In the rows, zero is written as 128.
Known rows, with every step that occurs
refeve, gela, lodo, ruvat, teru: 128 101 134 134 138 115 133 143 103 114 126 134 145 65 100 142 112 119
 160 126 118 110 135 125 132 111 155 141 131 168 124 164 151 177
fudig, kopig, gela: 115 125 120 149 127 132 124 150 109 142 131 144 174 90 163 150 138 128
 93 99 109 109 146 138 123 132 149 130 136 177 131 158 153 166
ruvat, teru, gela: 127 130 119 132 138 118 118 124 112 119 119 124 165 124 132 148 141 124
 138 113 100 112 133 129 134 113 117 126 127 174 137 144 151 160
datut, kopig, gela, zesi, ruvat: 128 190 140 145 124 134 127 165 101 109 126 134 158 73 181 138 109 128
 100 116 104 114 129 140 127 112 103 101 146 174 124 163 161 172
refeve, redi, kopig, gela, lodo, ruvat, teru: 104 126 147 144 134 127 155 158 106 120 124 158 151 54 105 144 104 140
 130 110 96 129 145 152 123 104 145 138 117 175 121 161 155 192
refeve, fudig: 97 116 126 128 129 108 122 144 103 138 123 133 166 134 159 146 137 125
 117 108 95 103 135 127 127 122 113 124 127 168 139 137 134 156
zesi, ruvat, teru: 116 127 135 142 134 122 138 135 100 111 128 141 150 89 130 151 130 118
 113 122 105 110 128 131 130 121 115 117 137 176 129 150 162 166
sekuvuf, fudig, refeve, gela: 121 51 128 121 136 98 128 140 122 123 113 149 159 133 165 137 133 120
 144 108 101 110 137 122 123 127 150 125 131 160 131 152 140 166
zesi, ruvat, teru, gela, lodo: 125 146 136 146 136 113 131 142 103 108 123 127 165 97 127 147 118 132
 141 124 108 108 117 128 139 106 119 120 125 169 134 152 149 189
lodo, ruvat, teru, gela: 136 128 136 125 139 122 120 131 110 103 123 124 158 106 92 138 134 120
 151 121 103 116 137 129 135 105 132 135 135 178 129 152 157 167
refeve, ruvat, teru, gela: 121 124 122 123 146 122 109 116 112 131 112 125 169 121 144 149 138 108
 131 110 90 113 137 124 136 101 96 123 119 176 142 141 152 155
kopig, fudig, sekuvuf, gela: 113 74 129 131 127 125 117 144 105 101 119 121 146 120 166 136 127 140
 128 107 91 120 148 126 119 129 165 107 125 157 144 161 125 158
datut, sekuvuf: 122 124 101 142 136 126 124 137 106 131 112 133 151 99 191 139 140 125
 121 100 101 109 149 136 117 123 130 113 138 169 144 155 140 140
refeve, fudig, kopig: 78 105 121 133 129 115 119 141 102 156 133 139 169 123 147 158 144 120
 103 102 100 105 134 127 130 136 126 124 132 176 130 142 138 160
sekuvuf, gela, lodo, ruvat: 120 90 138 137 130 122 131 159 99 99 123 137 147 73 122 130 114 133 147
 121 112 116 131 127 121 117 172 126 131 163 139 157 129 165
ruvat, teru: 113 114 124 138 133 123 130 136 108 123 123 143 155 100 140 150 137 116
 119 113 102 110 141 132 125 124 121 125 129 177 134 143 154 151
redi, kopig, fudig, teru: 116 116 89 137 118 119 135 145 103 140 120 138 163 147 159 142 119 132
 106 100 100 133 156 135 122 124 151 101 114 174 145 159 129 159
redi, kopig: 108 126 97 128 134 109 136 137 116 131 117 121 160 133 143 153 130 136
 122 109 101 130 141 132 125 121 140 116 121 174 143 161 142 154
kopig, gela, teru, ruvat: 130 134 152 140 133 128 119 142 107 113 120 135 167 113 152 143 139 123
 127 99 91 97 144 136 128 112 107 126 123 159 142 145 156 177
kopig, fudig, sekuvuf, gela, lodo, ruvat: 116 74 152 135 126 124 122 165 100 88 124 125 139 86 132 127 105 143 150
 119 101 119 145 129 119 118 187 120 125 157 137 169 120 175
sekuvuf, fudig, refeve, gela, zesi, ruvat: 125 86 140 125 133 99 132 150 115 105 121 148 145 107 160 132 114 128
 137 108 110 120 121 124 127 123 130 104 147 160 120 150 150 181
refeve, gela, lodo, ruvat: 133 109 124 133 139 109 125 146 105 116 123 122 157 85 121 137 110 134
 159 124 120 114 134 123 132 110 165 138 128 166 133 173 142 178
gela, lodo, ruvat, teru: 117 115 142 142 132 123 134 157 102 110 128 146 148 68 104 140 114 122
 144 126 111 109 137 135 125 112 142 134 128 177 128 152 149 167
redi, teru, gela, lodo, ruvat: 139 150 119 130 139 120 106 146 113 121 112 104 165 136 126 131 114 144
 153 125 106 121 130 127 133 91 132 132 119 174 148 169 137 171
sekuvuf, fudig, refeve, redi, kopig, gela: 98 72 143 130 131 109 149 157 127 130 109 172 163 124 162 141 124 141
 116 90 81 127 147 149 113 120 139 124 119 168 130 150 144 182
refeve, gela, teru: 122 103 113 133 143 109 118 130 99 113 119 124 163 124 136 154 136 124
 141 111 104 105 136 122 138 125 138 123 123 158 143 162 149 170
zesi, ruvat: 123 135 128 141 134 116 130 138 105 114 125 131 158 110 150 145 129 133
 113 121 106 113 127 129 129 120 128 114 133 175 139 160 152 166
datut, lodo, ruvat, teru, gela, zesi: 150 144 134 128 132 126 131 157 99 100 130 132 144 69 89 133 118 125 153
 119 105 132 141 143 133 109 133 131 142 176 120 152 157 179
gela, teru, ruvat: 115 120 142 133 140 120 114 130 108 118 119 131 160 137 136 149 142 121
 139 108 93 101 135 129 133 116 101 118 120 165 146 143 150 166
datut, kopig, gela, zesi: 126 175 126 141 124 136 118 162 109 122 120 136 161 88 191 136 115 128
 107 109 100 117 140 143 122 116 105 109 139 175 128 155 153 156
lodo, ruvat: 130 120 133 130 134 121 125 144 108 111 124 133 158 106 118 136 129 128
 132 121 108 117 141 133 126 115 146 131 135 180 135 160 149 156
fudig, sekuvuf, gela, teru, ruvat: 95 57 166 126 143 119 113 137 114 94 119 124 141 125 131 148 142 122 152
 104 82 105 135 121 126 127 129 112 124 153 145 139 139 172
teru, gela, lodo: 129 141 114 141 136 108 114 143 112 127 114 118 179 134 155 141 123 145
 148 116 107 112 127 129 133 109 134 128 116 169 147 157 130 173
gela, zesi: 122 139 111 135 132 120 118 148 109 124 123 132 155 112 167 137 121 140
 120 104 109 125 135 134 124 121 117 112 133 173 134 144 144 151
refeve, fudig, sekuvuf, gela, lodo: 72 58 157 130 130 104 125 167 109 117 123 133 151 106 159 145 122 134
 140 108 89 103 127 120 120 131 147 121 124 152 139 130 110 173
sekuvuf, fudig: 102 93 125 133 130 106 126 145 120 118 113 131 159 125 159 139 137 121
 126 113 100 108 134 129 122 125 135 124 133 167 136 152 139 151
kopig, gela, zesi, ruvat: 142 169 139 146 124 127 133 161 102 104 131 135 160 73 169 134 114 142
 101 104 113 121 131 139 123 113 120 112 145 168 127 153 158 176

Rows
121 147 134 141 131 124 134 147 99 106 132 142 143 74 135 145 117 126
 114 113 109 121 126 133 129 119 102 106 142 174 122 142 163 165
gela, zesi, ruvat, teru
95 53 168 134 136 122 133 165 108 87 127 140 130 57 100 141 115 123 156
 120 100 111 135 127 118 125 168 130 132 165 127 147 137 175
fudig, sekuvuf, gela, lodo, ruvat, teru
156 96 131 133 127 117 127 154 98 117 123 148 157 106 143 126 100 141
 157 119 112 118 148 131 126 107 174 126 119 166 134 175 134 185
kopig, fudig, refeve, gela, lodo, ruvat
138 124 107 139 121 123 112 134 101 131 118 129 180 163 165 131 130 134
 121 103 102 119 149 128 130 116 137 109 117 172 146 153 129 164
kopig, fudig, teru, gela
101 60 141 128 137 116 121 146 117 104 119 127 146 112 156 144 136 133
 131 107 93 115 137 124 118 135 158 116 131 163 144 146 131 158
fudig, sekuvuf, gela
140 104 134 130 136 116 136 141 103 111 132 159 140 82 142 143 114 124
 132 108 111 122 129 127 130 123 118 106 141 171 118 141 165 183
fudig, refeve, gela, zesi, ruvat, teru
146 124 135 130 134 125 136 146 100 106 127 133 151 84 82 140 130 116
 153 127 98 120 145 141 134 111 147 140 135 178 130 159 155 181
datut, lodo, ruvat, teru, gela
92 101 135 155 121 118 129 173 114 134 124 145 173 77 163 145 124 126
 110 105 112 100 136 137 120 130 159 135 134 164 125 159 137 177
sekuvuf, fudig, kopig, gela, lodo
125 103 115 133 130 135 117 131 103 150 108 161 157 165 187 132 121 156
 107 105 81 131 154 142 120 110 109 107 102 179 149 161 139 161
kopig, fudig, refeve, redi, teru
136 142 134 133 137 113 115 151 111 110 119 119 172 114 115 132 117 143
 159 123 111 115 130 130 134 100 149 135 123 173 140 162 136 179
teru, gela, lodo, ruvat
116 115 137 137 129 130 137 146 93 91 132 142 130 54 136 140 121 122 117
 111 108 124 121 126 125 126 122 99 147 162 122 138 154 161
sekuvuf, gela, zesi, ruvat, teru
140 173 124 134 136 114 115 140 108 104 125 113 163 121 149 137 120 147
 132 111 110 127 117 127 138 108 110 105 139 170 135 153 151 175
teru, gela, zesi, ruvat
145 159 116 141 119 125 116 146 95 113 127 128 167 135 165 128 112 143
 115 104 108 131 135 129 134 112 123 90 132 171 134 152 138 180
kopig, fudig, teru, gela, zesi, ruvat
127 105 130 127 147 114 114 116 109 120 119 117 155 131 136 149 140 118
 154 109 99 103 136 117 140 115 115 122 120 154 142 156 153 175
refeve, gela, teru, ruvat
83 81 121 138 131 114 122 142 117 136 122 137 163 118 144 151 144 116
 110 109 107 108 135 129 125 138 149 124 138 174 126 160 144 155
sekuvuf, fudig, kopig
132 96 133 119 143 120 112 125 115 134 111 155 171 137 148 148 136 111
 133 104 86 112 141 128 130 106 96 120 118 181 141 128 151 163
fudig, refeve, ruvat, teru, gela
122 153 107 137 123 132 116 137 99 128 114 124 160 133 182 140 121 124
 112 126 95 112 147 135 128 116 121 102 121 174 142 179 140 147
datut, kopig, fudig
82 62 131 124 137 100 145 144 126 135 107 169 155 146 147 148 127 140
 128 100 82 131 140 143 117 124 134 114 116 175 133 149 139 171
sekuvuf, fudig, refeve, redi, kopig
80 69 124 135 132 116 136 148 109 118 114 132 141 113 156 146 104 164
 137 104 82 140 143 136 120 121 167 106 99 157 142 171 116 185
refeve, redi, kopig, fudig, sekuvuf, gela, lodo
138 72 145 131 137 114 139 153 107 116 127 164 147 78 110 140 109 121
 161 121 111 110 140 129 126 115 157 136 127 173 123 151 151 184
fudig, refeve, gela, lodo, ruvat, teru
109 86 113 139 131 114 119 144 118 125 104 134 165 131 182 129 146 110
 134 93 97 105 145 129 119 124 134 111 142 163 139 143 128 154
datut, sekuvuf, fudig, teru, gela
99 97 117 151 126 130 128 155 114 134 117 143 157 67 189 140 145 112 100
 88 103 99 153 142 113 135 153 123 154 164 123 162 145 157
datut, sekuvuf, fudig, kopig, gela
150 86 139 133 127 122 135 150 96 112 126 159 145 83 122 133 100 128 158
 119 110 115 151 132 127 108 163 129 121 166 126 166 144 186
kopig, fudig, refeve, gela, lodo, ruvat, teru
112 95 122 142 129 117 128 152 100 116 118 136 156 93 158 140 121 137
 134 113 108 113 128 126 121 125 158 117 123 158 145 150 123 160
sekuvuf, gela, lodo
130 132 124 134 137 118 133 131 100 107 131 127 140 68 136 146 117 123
 129 114 117 123 124 122 136 118 116 110 144 165 117 155 167 175
refeve, gela, zesi, ruvat, teru
118 104 142 134 126 126 121 153 98 84 128 121 134 91 166 131 109 147 121
 107 100 131 133 125 122 124 148 90 138 155 132 161 134 173
kopig, fudig, sekuvuf, gela, zesi, ruvat
154 92 106 128 129 117 122 132 102 131 118 146 162 138 178 135 122 136
 132 106 103 119 153 128 126 118 152 115 119 165 139 165 138 168
kopig, fudig, refeve, gela
83 86 168 122 130 108 125 161 104 94 132 128 138 94 153 142 120 134 123
 103 91 118 119 120 124 130 123 99 147 154 127 129 131 177
refeve, fudig, sekuvuf, gela, zesi, ruvat
94 89 160 150 122 128 138 176 108 115 132 155 157 38 107 142 119 109 122
 113 114 100 139 140 121 123 166 145 144 171 108 158 154 183
sekuvuf, fudig, kopig, gela, lodo, ruvat, teru
112 67 139 130 128 104 128 154 122 121 112 160 162 140 164 138 133 122
 128 109 94 107 138 133 116 128 136 119 130 172 136 141 137 158
sekuvuf, fudig, refeve
134 75 128 130 142 106 123 141 101 114 118 154 164 138 141 153 135 126
 145 106 98 106 140 127 132 128 137 119 122 165 141 150 148 177
fudig, refeve, gela, teru
130 148 117 130 135 121 114 136 111 117 122 123 158 110 141 141 128 131
 139 105 106 125 132 130 133 112 103 116 134 172 129 137 153 160
ruvat, teru, gela, zesi
130 142 131 136 138 117 126 126 106 104 124 124 160 113 124 148 135 124
 130 120 103 111 124 126 139 110 114 119 134 173 133 151 161 177
zesi, ruvat, teru, gela
113 68 131 123 143 118 118 132 118 125 96 155 154 113 177 137 143 93 140
 93 79 102 149 132 119 107 100 112 136 167 133 133 143 152
datut, sekuvuf, fudig, refeve, ruvat, teru, gela
126 97 125 137 129 128 126 135 102 138 115 176 164 143 178 135 123 152
 113 102 86 124 152 145 121 120 128 110 107 179 142 156 139 169
kopig, fudig, refeve, redi
144 109 118 135 123 124 123 144 102 127 118 158 164 144 179 135 124 140
 119 107 97 117 152 139 120 120 139 108 117 174 143 154 136 159
kopig, fudig, refeve
160 126 120 130 126 118 127 142 96 111 128 145 149 112 175 131 104 147
 126 105 111 129 139 128 131 115 133 96 133 162 127 167 147 183
kopig, fudig, refeve, gela, zesi, ruvat
95 95 160 143 129 125 118 147 115 121 124 140 166 106 140 150 147 108
 119 96 96 91 138 134 129 127 124 127 135 159 126 152 156 181
sekuvuf, fudig, kopig, gela, teru, ruvat
117 55 134 131 133 94 131 157 120 127 112 153 158 120 166 137 116 128
 155 112 107 105 131 124 122 124 156 128 124 158 133 153 130 179
sekuvuf, fudig, refeve, gela, lodo
99 85 159 132 134 124 133 153 106 81 132 134 125 63 133 144 120 127 126
 109 98 123 123 124 123 132 131 100 147 163 122 136 152 170
fudig, sekuvuf, gela, zesi, ruvat, teru
115 118 154 154 125 138 137 169 101 124 139 158 159 36 106 147 118 119
 116 112 117 105 144 143 124 121 160 144 138 181 114 157 159 184
fudig, kopig, gela, lodo, ruvat, teru
148 109 126 122 134 129 109 124 105 131 111 150 170 144 162 141 127 119
 129 104 84 116 152 132 131 99 104 109 110 176 142 144 145 164
kopig, fudig, refeve, ruvat, teru, gela
109 149 117 137 133 124 137 150 113 133 119 143 159 95 166 143 112 157
 108 87 96 145 144 150 120 114 120 115 123 172 129 154 151 174
refeve, redi, kopig, gela, zesi
73 48 182 125 131 113 134 171 102 95 131 142 132 67 97 142 118 116 155
 116 89 103 132 124 121 123 151 131 135 158 123 131 128 179
refeve, fudig, sekuvuf, gela, lodo, ruvat, teru
100 118 130 144 121 124 122 167 115 128 128 141 163 79 166 138 127 126
 99 91 111 116 139 138 119 134 139 121 149 167 115 151 149 164
sekuvuf, fudig, kopig, gela, zesi
127 109 108 143 116 129 123 144 98 135 122 148 166 137 176 134 126 127
 104 104 105 116 155 133 121 126 142 107 120 175 143 151 131 154
kopig, fudig, teru
139 113 127 132 131 124 114 140 100 133 111 154 172 128 162 140 111 125
 140 107 90 112 145 132 130 96 110 113 101 173 143 143 134 175
kopig, fudig, refeve, ruvat, teru, gela, lodo
118 51 156 120 141 101 120 133 120 114 112 146 153 146 141 143 138 110
 164 103 89 97 135 120 130 120 122 121 125 151 136 144 148 181
sekuvuf, fudig, refeve, gela, teru, ruvat
144 128 127 142 120 124 117 157 96 117 121 133 173 131 131 124 108 138
 145 115 111 118 146 132 131 104 159 120 117 173 140 162 125 183
kopig, fudig, teru, gela, lodo, ruvat
120 79 138 125 140 124 125 137 109 137 116 173 159 115 151 150 131 103
 116 105 88 110 147 132 121 116 100 117 119 185 138 126 153 151
fudig, refeve, ruvat, teru
